What can hang from each mark
kolat: bapoguv dakadit
pidof: bapoguv buzi dakadit
dakadit: kolat pidof
bapoguv: besa kolat nobud nomap pidof
zira: bapoguv
buzi: pidof
nomap: bapoguv
besa: bapoguv

Known rows, with every way that one mark hangs from another
{kolat dakadit}: [ 3.41 -0.89 -0.87  2.90 -4.09  2.68 -1.34  2.89 -4.99 -0.08 -0.67  0.50
 -1.40 -4.90  2.49 -0.57 -2.06 -1.33 -1.56  1.03 -1.47  2.76 -1.01]
{nomap {bapoguv besa {kolat dakadit} pidof}}: [-0.19  1.39 -0.40  1.55 -3.35  3.31 -2.31  3.20 -3.24  1.18 -2.91 -2.55
 -3.29 -3.76  1.83 -0.20 -4.26 -2.41  1.51  2.37 -2.08  0.61  1.79]
{buzi {pidof {bapoguv besa nomap}}}: [ 1.06  0.53  0.20  4.81 -3.27  3.87 -2.91  4.56 -1.95 -1.17 -3.29 -1.02
 -2.21 -3.54  4.90 -1.01 -0.22 -2.14 -4.75  1.00 -1.30  0.79  1.41]
{zira {bapoguv {kolat {dakadit pidof}} nomap}}: [ 0.22  4.20 -1.74  3.44 -3.17  6.05 -2.45 -0.69 -3.93  2.75 -2.93 -1.43
 -1.94 -4.30  0.59 -3.01 -3.22 -2.61 -2.75 -2.67 -1.15  0.42  2.05]
{buzi {pidof {dakadit kolat}}}: [ 3.92 -2.46  2.51  3.41 -4.20  5.16 -2.31  3.22 -2.41 -0.25  0.11  1.19
 -1.80 -4.79  2.05  0.78 -2.02 -1.17 -1.11  0.62  0.93  4.53  1.75]
{besa {bapoguv {kolat dakadit} nobud nomap}}: [ 5.04  2.38  1.65  0.75 -5.96  3.51 -2.25  0.61 -1.67  1.94 -3.49 -3.22
 -1.58 -0.62 -0.05 -0.01 -1.00 -1.66 -2.46 -3.34 -1.86 -0.69 -0.52]
{buzi {pidof {dakadit {kolat {bapoguv nomap}}}}}: [ 3.04 -1.15  3.00  5.03 -2.93  5.13 -4.08  3.81 -2.94  1.36 -1.52 -0.63
 -2.51 -4.44  1.20  0.14 -2.13 -1.57 -3.53 -0.53 -0.32  3.05  3.26]
{kolat {bapoguv nobud nomap pidof} dakadit}: [ 1.64  0.63  1.52  5.13 -4.38  3.79 -0.71  2.04 -2.85  1.65 -4.91 -5.05
 -6.12 -3.09  0.89  0.65 -2.87 -0.36 -2.26 -2.80 -2.93 -0.62  1.71]
{besa {bapoguv nobud}}: [ 4.81  1.10  0.26  1.36 -6.83  0.89  0.64  1.81 -1.14 -0.14 -2.16 -3.84
 -1.19 -2.94  1.44  3.94 -1.43 -1.29 -1.51 -1.98 -1.37  0.80 -3.68]
{zira bapoguv}: [ 0.34  1.51 -2.38  3.52 -4.81  2.68 -0.78  1.31 -3.86  1.25 -1.73 -1.45
 -2.16 -6.46  2.32  0.05 -2.36 -2.13 -2.22  0.08 -1.05  1.22 -2.88]
{dakadit {kolat {bapoguv besa}}}: [ 2.81  1.63 -0.11  2.76 -4.35  2.41 -1.87  3.68 -2.75  2.31 -4.55 -1.52
 -1.86 -6.96  2.30  2.51 -3.46 -3.23 -1.45  1.11 -1.19  2.14 -0.95]
{pidof {bapoguv besa nomap} buzi dakadit}: [ 2.05  2.58  0.83  2.42 -3.59  4.42 -3.65  7.60 -3.48 -2.29 -4.36  0.60
  1.26 -0.05  5.31  0.46  0.08  1.13 -1.92  0.80 -2.40  1.34 -1.27]
{zira {bapoguv kolat nobud}}: [-0.39  3.41 -0.36  1.24 -7.23  3.75 -0.27 -0.47 -1.79  1.80 -4.06 -2.58
 -3.74 -4.53  1.04  0.57 -2.03 -1.02 -0.71 -1.26  0.14 -1.29 -2.22]
{buzi {pidof {bapoguv nobud}}}: [ 0.92  0.35  1.98  3.93 -5.75  2.97 -0.63  2.84 -0.08 -2.99 -2.27 -1.55
 -3.79 -3.87  3.36  0.45 -0.14  0.65 -2.61  0.44 -0.32  2.31  0.05]
{kolat bapoguv}: [ 0.71  1.09 -1.54  4.33 -4.19  0.54 -1.26  3.83 -3.65  0.84 -2.87 -2.02
 -1.84 -5.80  2.36  1.91 -2.42 -1.66 -3.14  1.54 -3.03  1.23 -1.14]
{kolat {bapoguv besa nomap pidof}}: [ 0.42  1.28 -1.45  5.38 -3.26  2.81 -1.27  4.00 -2.61  1.99 -5.96 -4.55
 -3.72 -3.78  3.57  2.75 -3.21 -3.43 -3.25 -0.12 -3.91 -2.20  1.42]
{buzi pidof}: [ 2.31 -1.62 -0.65  4.62 -4.26  3.18 -0.78  2.71 -2.20 -1.36 -0.20 -0.62
 -2.05 -5.11  3.26  0.60 -1.06 -2.04 -3.02  2.12 -0.64  2.57  0.69]
{bapoguv kolat nobud nomap}: [ 2.78  3.28  0.58  1.58 -7.66  3.87 -0.58  0.77 -1.39  1.97 -5.78 -2.79
 -2.91 -1.82  2.33  1.34  0.20 -2.12 -2.62 -1.36 -0.39 -2.93  0.33]
{pidof bapoguv buzi {dakadit kolat}}: [ 3.58  1.78  2.80  2.28 -5.16  4.71 -2.83  5.53 -1.27 -2.97 -3.37  1.99
  0.64 -2.17  3.12 -0.08 -0.51  2.47  0.13  0.82 -1.43  6.07 -1.54]
{pidof buzi}: [ 3.34  1.57 -1.97  3.21 -4.99  2.63  0.14  3.87 -2.37 -2.34 -2.45 -0.64
  0.67 -3.34  4.00  1.53 -0.21 -0.40 -1.24  2.97 -2.24  2.85 -2.74]
{pidof {bapoguv besa kolat nomap} dakadit}: [ 0.56  2.34  1.37  0.96 -4.67  4.50 -4.67  5.68 -2.83  0.59 -5.23  1.13
 -0.28 -0.44  4.11 -0.13 -0.95 -0.79 -2.21 -0.15 -1.75 -1.32  1.10]
{besa bapoguv}: [ 4.69  0.33 -1.18  2.68 -5.02  0.73 -0.91  2.70 -1.98  0.00 -1.22 -2.22
  0.59 -3.54  2.02  2.56 -1.94 -2.55 -2.66 -0.40 -2.83  2.09 -2.80]
{dakadit {pidof {bapoguv kolat} buzi}}: [ 0.50  5.55 -1.26  2.95 -4.69  4.26 -0.24  2.78  0.58 -3.85 -4.34 -0.24
  1.26 -1.88  3.64  0.33 -1.28  0.65 -0.85  1.23 -2.67  3.55  0.97]
{pidof {bapoguv besa nobud} dakadit}: [ 1.01  1.08  2.30  0.22 -6.08  2.82 -1.38  6.12 -2.97 -1.42 -3.82 -0.10
 -2.11 -2.16  4.26  3.26 -1.59  1.59  0.32 -0.52 -0.02  0.15 -2.13]
{pidof {bapoguv besa nobud nomap} buzi}: [ 2.27  4.68  0.46  2.21 -5.77  3.60 -0.78  5.20 -1.45 -2.33 -6.69 -2.66
 -1.20 -1.02  5.16  1.20  1.27  0.71 -2.16  0.02 -1.81 -0.12 -2.73]
{nomap {bapoguv besa kolat nobud}}: [ 0.15  4.16  0.01 -0.43 -6.07  1.58 -1.14  3.37 -3.03  1.64 -4.08 -3.50
 -2.53 -4.20  2.16  2.62 -2.38 -1.98  1.00  1.90  0.30 -1.08 -1.18]

Rows
[ 0.80  2.26 -1.79  3.30 -3.55  2.31 -0.40  5.03 -2.51 -1.23 -2.90 -3.87
 -1.83 -3.85  3.78  2.56 -2.76 -1.45  1.10  3.38 -2.61  1.91 -0.85] => {nomap {bapoguv besa {pidof buzi}}}
[ 3.94  2.08  1.16  2.45 -7.14  3.75 -0.10 -0.28  1.67  1.23 -5.70 -5.58
 -3.33  0.33  0.91  2.77 -1.40 -2.23 -1.97 -3.76 -2.88 -2.39  0.61] => {besa {bapoguv kolat nobud nomap pidof}}
[ 0.14  3.50 -1.93  3.26 -4.95  4.41 -2.67  0.09 -3.03  3.22 -4.14 -1.89
 -2.18 -4.20  1.64 -1.80 -1.36 -3.23 -3.76 -1.06 -1.41 -1.51 -0.33] => {zira {bapoguv kolat nomap}}
[-0.10  4.67 -0.83  0.98 -6.22  4.77 -1.37  0.56 -2.73  3.54 -6.14 -3.56
 -3.63 -3.70  2.16  0.58 -1.60 -2.98 -1.91 -2.24  0.34 -4.02 -1.40] => {zira {bapoguv besa kolat nobud nomap}}
[ 1.34  3.16 -0.29  2.99 -5.04  1.91 -1.14  4.20 -3.73  2.49 -5.96 -4.62
 -3.45 -4.25  2.95  3.38 -1.78 -2.40 -3.34 -0.85 -1.34 -2.71 -1.07] => {kolat {bapoguv besa nobud nomap}}
[ 1.32  4.67 -1.60  4.10 -4.16  3.50  0.66  3.71 -0.63 -4.44 -3.22 -0.77
  1.22 -3.06  4.23  1.30 -1.36  0.87 -1.40  0.82 -2.63  4.63 -0.17] => {dakadit {pidof bapoguv buzi}}
[ 2.62  4.42  0.73  2.32 -5.02  3.69  1.11  1.93 -1.32  1.60 -5.31 -3.60
 -2.59 -6.71  1.60  4.88 -4.72 -2.29  0.03 -1.85  0.40  2.06  0.79] => {dakadit {kolat {bapoguv besa nobud}} pidof}
[ 0.38  0.29 -0.57  4.88 -3.99  5.41 -1.56  1.56 -3.37  1.96 -2.91 -2.64
 -3.80 -3.07  2.05  0.44 -3.06 -1.73 -2.29 -2.95 -1.84 -0.76  0.47] => {zira {bapoguv nomap {pidof dakadit}}}
[ 3.30  2.06  1.89  2.99 -6.41  2.31 -0.36  1.89 -1.53  1.85 -4.70 -2.99
 -3.80 -6.38  0.99  2.78 -2.46 -1.18 -1.29 -0.83 -0.31  2.24 -1.13] => {dakadit {kolat {bapoguv nobud}}}
[ 5.49  2.11  0.55  2.41 -6.33  1.63 -0.31  1.70 -1.68  1.22 -3.30 -4.57
 -1.28 -1.89  1.66  2.83 -0.54 -2.28 -3.61 -3.22 -1.53 -0.60 -2.43] => {besa {bapoguv nobud nomap}}
[ 1.82  3.45  0.94  2.51 -6.74  2.48  0.47  4.17 -0.26 -4.22 -4.64 -1.70
 -1.34 -2.11  3.97  1.17  0.94  2.62 -0.85  1.03 -1.84  2.59 -3.51] => {pidof {bapoguv nobud} buzi}
[-0.05  1.19 -0.57  3.71 -6.61  3.83  2.08 -0.44 -1.06  0.56 -3.74 -4.70
 -6.06 -4.80  1.81  2.41 -2.98 -0.76 -0.04 -2.23 -0.69 -0.61 -2.08] => {zira {bapoguv nobud pidof}}
[ 0.71  2.20 -0.18  1.59 -3.88  2.05 -3.46  2.78 -4.76  1.42 -1.08 -1.03
 -1.39 -4.79  0.86 -2.03 -2.75 -1.50 -0.33  2.64 -1.64  2.53  0.58] => {nomap {bapoguv {kolat dakadit}}}
[ 2.14  2.62 -0.39  4.53 -2.74  4.07 -1.55  2.72 -3.82 -0.95 -2.34 -0.28
 -1.06 -3.75  2.80 -1.52 -2.27 -0.66 -3.18 -1.82 -2.22  3.28  2.03] => {kolat {dakadit {pidof {bapoguv nomap}}}}
[ 0.34  2.42 -0.95  3.56 -5.59  5.05  0.72  0.66 -2.09  2.28 -5.81 -5.58
 -5.81 -3.91  2.93  2.27 -2.72 -2.78 -1.36 -3.28 -0.46 -3.38 -1.19] => {zira {bapoguv besa nobud nomap pidof}}
[ 2.60 -1.19  4.11  3.35 -4.75  4.54 -2.20  3.21 -1.85  0.39 -1.47 -1.14
 -3.78 -4.81  0.68  2.00 -2.52  0.22 -1.05 -0.74  1.03  3.31  1.70] => {buzi {pidof {dakadit {kolat {bapoguv nobud}}}}}
[ 2.98  4.47 -0.52  4.28 -3.03  4.28 -1.13  2.45 -2.55  2.80 -5.50 -2.90
 -1.31 -6.45  2.19  2.71 -4.36 -4.25 -2.78 -1.83 -0.91  1.82  2.46] => {dakadit {kolat {bapoguv besa nomap}} pidof}
[ 3.53  2.21  0.40  4.49 -6.67  4.91  2.03  1.64 -0.04 -1.43 -5.78 -5.07
 -3.74 -0.69  3.46  2.86  0.12 -0.07 -1.17 -1.32 -2.06 -1.01 -0.29] => {bapoguv nobud nomap {pidof buzi}}
[ 2.87  2.53  0.82  0.10 -5.89  5.01 -1.95  2.15 -3.52  2.62 -5.52 -1.78
 -2.86 -1.87  2.41  0.30 -1.18 -2.34 -1.06 -1.10  0.02 -3.10  0.33] => {bapoguv besa {kolat dakadit} nobud nomap}
[ 0.60 -0.14  0.36  3.52 -4.08  2.11 -1.44  4.36 -3.68  0.15 -0.74 -2.64
 -2.86 -3.66  2.07  2.36 -3.78 -0.61  0.56  1.26 -1.76  2.31  0.96] => {nomap {bapoguv {pidof dakadit}}}
[ 4.41  0.37 -1.03  3.94 -4.76  2.48  0.50  2.42  0.73 -2.51 -2.37 -3.74
 -0.16 -1.18  2.42  2.83 -1.77 -1.09 -0.79  0.12 -4.31  2.64 -2.04] => {besa {bapoguv {pidof buzi}}}
[ 2.48  1.52 -0.50  2.04 -6.54  4.18  2.78  3.25 -0.05 -2.34 -5.45 -4.12
 -3.30 -1.78  4.41  5.23 -1.60 -0.16  1.97  0.82 -1.27 -0.84 -2.05] => {bapoguv besa nobud {pidof buzi}}
[ 1.67  1.40  1.08  2.58 -4.54  3.26 -2.46  6.63 -2.26 -4.00 -2.38  1.51
  1.04 -0.99  4.13  0.37 -0.01  3.07 -0.64  1.78 -2.64  4.19 -1.92] => {pidof bapoguv buzi dakadit}
[ 3.60  4.41  0.70  4.78 -4.76  4.85 -0.67  1.38 -0.75  0.07 -4.92 -1.09
 -1.16 -4.91  2.89  0.20 -2.07 -2.12 -3.21 -2.54 -0.94  4.13  2.21] => {dakadit kolat {pidof {bapoguv nomap}}}
[-0.66  0.59 -2.69  3.63 -4.21  4.09  0.23  1.62 -2.36  1.09 -3.48 -2.98
 -3.86 -5.46  3.28  1.95 -4.03 -3.01 -0.49 -0.19 -1.61 -0.84 -1.68] => {zira {bapoguv besa pidof}}
[ 0.80  5.98  0.54  2.93 -6.16  4.34  0.03  1.06  0.08 -0.82 -6.02 -2.54
 -1.91 -1.94  2.95  1.18 -1.23 -0.54 -2.54 -2.65 -1.11 -0.22  2.36] => {dakadit {pidof {bapoguv kolat nobud nomap}}}
[ 0.36  4.30 -0.26  2.08 -6.62  4.65 -1.15 -0.76 -2.22  3.05 -5.27 -3.48
 -3.88 -3.57  1.11 -0.42 -0.98 -1.97 -2.70 -2.67 -0.08 -2.70 -1.03] => {zira {bapoguv kolat nobud nomap}}
[ 3.69  3.10  1.65  2.72 -5.66  3.40 -1.48  2.84 -2.49  3.47 -6.71 -3.76
 -3.71 -5.59  2.02  2.68 -2.24 -2.84 -2.44 -1.78 -0.18 -0.26 -0.51] => {dakadit {kolat {bapoguv besa nobud nomap}}}
[ 2.95  1.36  0.75  4.96 -4.76  3.81 -0.41  2.40  0.23 -0.23 -5.01 -2.71
 -2.87 -4.85  1.68  1.91 -2.88 -1.04 -0.58  0.76 -3.03  3.89  0.16] => {dakadit {kolat {bapoguv {pidof buzi}}}}
[-0.39  0.90  0.77  2.35 -4.74  3.03 -2.18  3.29 -2.41  0.74 -2.07 -2.01
 -2.63 -2.39  1.36  1.40 -3.62 -0.80  1.17  1.63 -2.12  1.05  2.23] => {nomap {bapoguv kolat {pidof dakadit}}}
[ 2.90  0.27 -0.36  3.48 -3.70  5.93 -1.18  5.49 -2.72 -0.81 -4.51 -1.88
 -0.88  0.11  4.75  2.98 -1.72 -1.20 -0.38  0.24 -2.54 -0.70  0.65] => {bapoguv besa nomap {pidof buzi dakadit}}
[ 2.80  1.37 -0.11  3.92 -4.30  6.56 -1.77  1.49 -0.98 -0.61 -4.94 -1.52
 -1.95  0.18  2.34 -1.95 -0.76 -0.91 -1.15  0.43 -3.71  0.42  2.63] => {bapoguv {kolat dakadit} nomap {pidof buzi}}
[ 1.67  2.03 -0.57  3.70 -3.25  3.45 -0.76  2.71 -3.35 -2.05 -1.41  0.42
 -0.96 -4.61  2.61 -0.78 -3.03  0.00 -1.53 -0.57 -2.00  4.44  1.04] => {kolat {dakadit {pidof bapoguv}}}
[ 0.03  3.05 -0.70  3.19 -4.75  3.07 -1.01  2.75 -0.69 -1.10 -3.40 -3.40
 -1.89 -2.39  2.07  0.49 -2.01 -0.62  0.67  3.35 -3.27  2.11  0.91] => {nomap {bapoguv kolat {pidof buzi}}}
[ 2.56 -1.05 -0.02  3.74 -4.69  4.69  0.21  4.36 -1.50 -2.82 -2.24 -0.74
 -1.12 -0.99  3.45  3.10 -1.88  0.89  0.93  1.28 -2.70  2.40 -0.15] => {bapoguv {pidof buzi dakadit}}
[ 0.17  2.62 -1.25  2.61 -5.76  4.93  1.86  1.70 -0.86 -0.77 -4.91 -4.72
 -4.15 -3.57  2.94  3.07 -2.60 -0.39  1.34 -0.61 -0.84 -0.88 -3.11] => {zira {bapoguv besa nobud {pidof buzi}}}
[ 1.97  3.94 -0.91  3.38 -4.15  3.38 -2.32  5.98 -2.04 -2.33 -5.68 -1.04
  0.60 -1.64  5.68 -0.16  0.75 -0.50 -3.20  1.74 -3.06  1.11 -1.98] => {pidof {bapoguv besa nomap} buzi}
[ 3.82  5.15  2.12  3.68 -6.16  4.94  0.44  0.63  0.11  0.03 -5.86 -2.57
 -2.59 -4.39  2.51  1.59 -1.86 -0.96 -2.18 -4.08  0.28  2.94  1.62] => {dakadit kolat {pidof {bapoguv nobud nomap}}}
[ 4.97  3.90 -0.73  3.55 -4.64  5.14  1.18  1.47 -0.73 -1.46 -3.08 -0.70
  0.96 -4.99  2.62  2.39 -2.48 -1.50  0.13  0.25 -0.39  5.81  0.23] => {dakadit kolat {pidof buzi}}
